Every row comes from one small tree of marks. The marks that hang from a mark follow it in brackets, in the order of their numbers. Every link used is in the known rows. Which tree was each row made from?
In the rows, zero is written as 128.
Known rows:
J_270(J_50(J_959(J_487(J_581(J_113) J_824))) J_870): [107 107 160 180 151 129 136 166 161 118 137 202 154 161  92 138 144 155
 112]
J_50(J_270(J_870)): [103 149 145 163 167 150 139 143 139 128 109 134 120 126 140  96 126 121
 123]
J_487(J_581 J_824(J_870(J_270(J_50(J_959))))): [ 90 107 127 185 158 111 142 187 123 125 116 180 159 187  99 143 137 148
  88]
J_959(J_487(J_581)): [130  89 129 140 104 107 109 141 154 113 133 163 161 138 108 139 152 156
 146]
J_50(J_270(J_870) J_959(J_487(J_581))): [ 90 116 150 177 158 139 136 171 180 131 122 185 168 162 129 131 159 143
 141]
J_50(J_959(J_487(J_824))): [141  99 122 156 131 117 146 153 134 126 154 168 140 154 117 151 162 139
 147]
J_270(J_50(J_959) J_870): [ 96 154 136 158 172 160 169 158 154 152 125 158 134 145 149 133 113 101
 104]
J_581(J_113 J_870(J_270(J_50(J_959(J_487(J_824)))))): [130  89 120 189 159 108 182 179 168 136 127 171 128 176  88 128 129 165
 108]
J_959(J_487(J_581(J_113) J_824(J_870(J_270)))): [107  53 136 184 129  70  97 178 137 101 112 176 141 157  59  93 153 203
 108]
J_959(J_487(J_581 J_824(J_870))): [135  72 132 168 113  89 106 159 105 106 141 170 156 144  82 133 158 167
 134]
J_870(J_270(J_50)): [104 132 105 158 151 125 155 157 155 128 102 146 121 150 128 111 111 136
 108]
J_487(J_581): [120 117 144 123 111 123 100 126 131 114 128 141 154 137 112 142 139 139
 123]
J_824(J_487(J_581) J_870(J_270(J_50))): [110  90  96 176 154 104 125 163 146 137 105 153 131 151 111 116 115 137
  95]
J_581(J_870(J_270)): [128  98 123 145 137 111 145 146 133 134 110 109 113 135 114 105 115 138
 103]
J_28(J_959(J_487(J_581(J_870(J_270)) J_824))): [132  48 118 187  89  82 117 172 136 104 124 154 139 142  79 130 134 171
 103]
J_270(J_50(J_959(J_487(J_581))) J_870): [ 96 115 138 170 149 139 149 169 178 136 131 193 164 157 129 144 137 128
 122]
J_487(J_581(J_113 J_870(J_270(J_50(J_959)))) J_824): [115 106 151 168 151 118 149 164 147 122 121 163 149 183  76 147 125 159
  82]
J_870(J_270(J_50(J_959(J_487(J_581 J_824))))): [109  91 115 180 138 107 147 179 161 111 127 200 159 183 102 151 154 157
 121]

Which tree is each row?
[ 92  61 139 187 143  82 113 192 151 118 119 190 157 183  69 116 164 197
 110] -> J_50(J_959(J_487(J_581(J_113) J_824(J_870(J_270)))))
[160  97 154 134 107 111 113 122  84 108 146 126 141 133  87 152 136 136
 114] -> J_487(J_581(J_870) J_824)
[103  72 125 200 143  83 121 187 149 106 110 191 148 169  64 104 138 198
 104] -> J_959(J_487(J_581(J_113) J_824(J_870(J_270(J_50)))))
[113  94 138 187 149 107 139 182 151 128 140 202 177 184  79 153 148 176
 118] -> J_270(J_50(J_959(J_487(J_581(J_113) J_824(J_870)))))
[126 101 146 153 119 101  99 145  79 108 135 147 150 141  87 137 144 149
 113] -> J_487(J_581 J_824(J_870))
[ 90 112 152 172 156 138 140 170 195 136 124 197 163 163 110 133 133 152
 113] -> J_270(J_50(J_959(J_487(J_581(J_113)))) J_870)
[ 94 119 102 177 164 113 157 175 140 139  97 146 128 156 121 100 108 144
  94] -> J_824(J_870(J_270(J_50)))
[118 101 151 166 150 125 144 161 191 137 128 169 181 182  95 149 152 177
 138] -> J_50(J_270 J_959(J_487(J_581(J_113 J_870))))
[140  73 150 142 112 103 115 138 161 123 133 148 156 142  80 130 136 178
 129] -> J_959(J_487(J_581(J_113 J_870)))
[122 107 135 167 145 120 158 165 129 123 127 157 151 179  97 159 127 134
  91] -> J_487(J_581(J_870(J_270(J_50(J_959)))) J_824)
[ 81 108 141 185 163 107 134 187 141 122 111 185 156 191  80 130 133 172
  81] -> J_487(J_581(J_113) J_824(J_870(J_270(J_50(J_959)))))
[125 106 107 190 159 116 175 184 132 141 145 185 154 171 113 151 140 141
 130] -> J_270(J_50(J_959(J_487(J_824(J_870)))))
[102 126 122 176 167 146 176 171 178 149 131 179 140 148 145 130 127 118
 126] -> J_270(J_50(J_959(J_487)) J_870)
[118 117 125 160 157 120 161 154 163 137 101 131 117 153 100 103  95 154
  88] -> J_581(J_113 J_870(J_270(J_50)))
[140 101 137 126 124 117  86 114 152 127 131 141 130 130  99 132 131 145
 120] -> J_824(J_487(J_581(J_113)))
[155  63 128 171  80  97 117 152 121 109 147 151 155 131  83 157 137 158
 117] -> J_28(J_959(J_487(J_581(J_870) J_824)))
[109  72 109 197 137  84 134 186 133 105 115 185 149 164  84 117 140 173
 113] -> J_959(J_487(J_581 J_824(J_870(J_270(J_50)))))
[128  99 148 166 137 106 131 149 130 105 113 149 132 161  68 123 115 166
  82] -> J_487(J_581(J_113 J_870(J_270(J_50))) J_824)
[112  64 136 191 100  87  93 174 132 109 130 179 160 145  66 128 141 195
 106] -> J_28(J_959(J_487(J_581(J_113) J_824(J_870))))
[152  96 170 136 113 111 105 121 102 107 139 131 139 141  68 141 132 161
 106] -> J_487(J_581(J_113 J_870) J_824)
[ 71  83 122 192 161 101 143 204 198 140 103 200 173 195  92 119 137 189
 102] -> J_824(J_870(J_270(J_50(J_959(J_487(J_581(J_113)))))))
[ 95 128 134 182 174 145 163 171 179 144 123 172 142 153 146 115 148 133
 146] -> J_50(J_270(J_870) J_959(J_487))
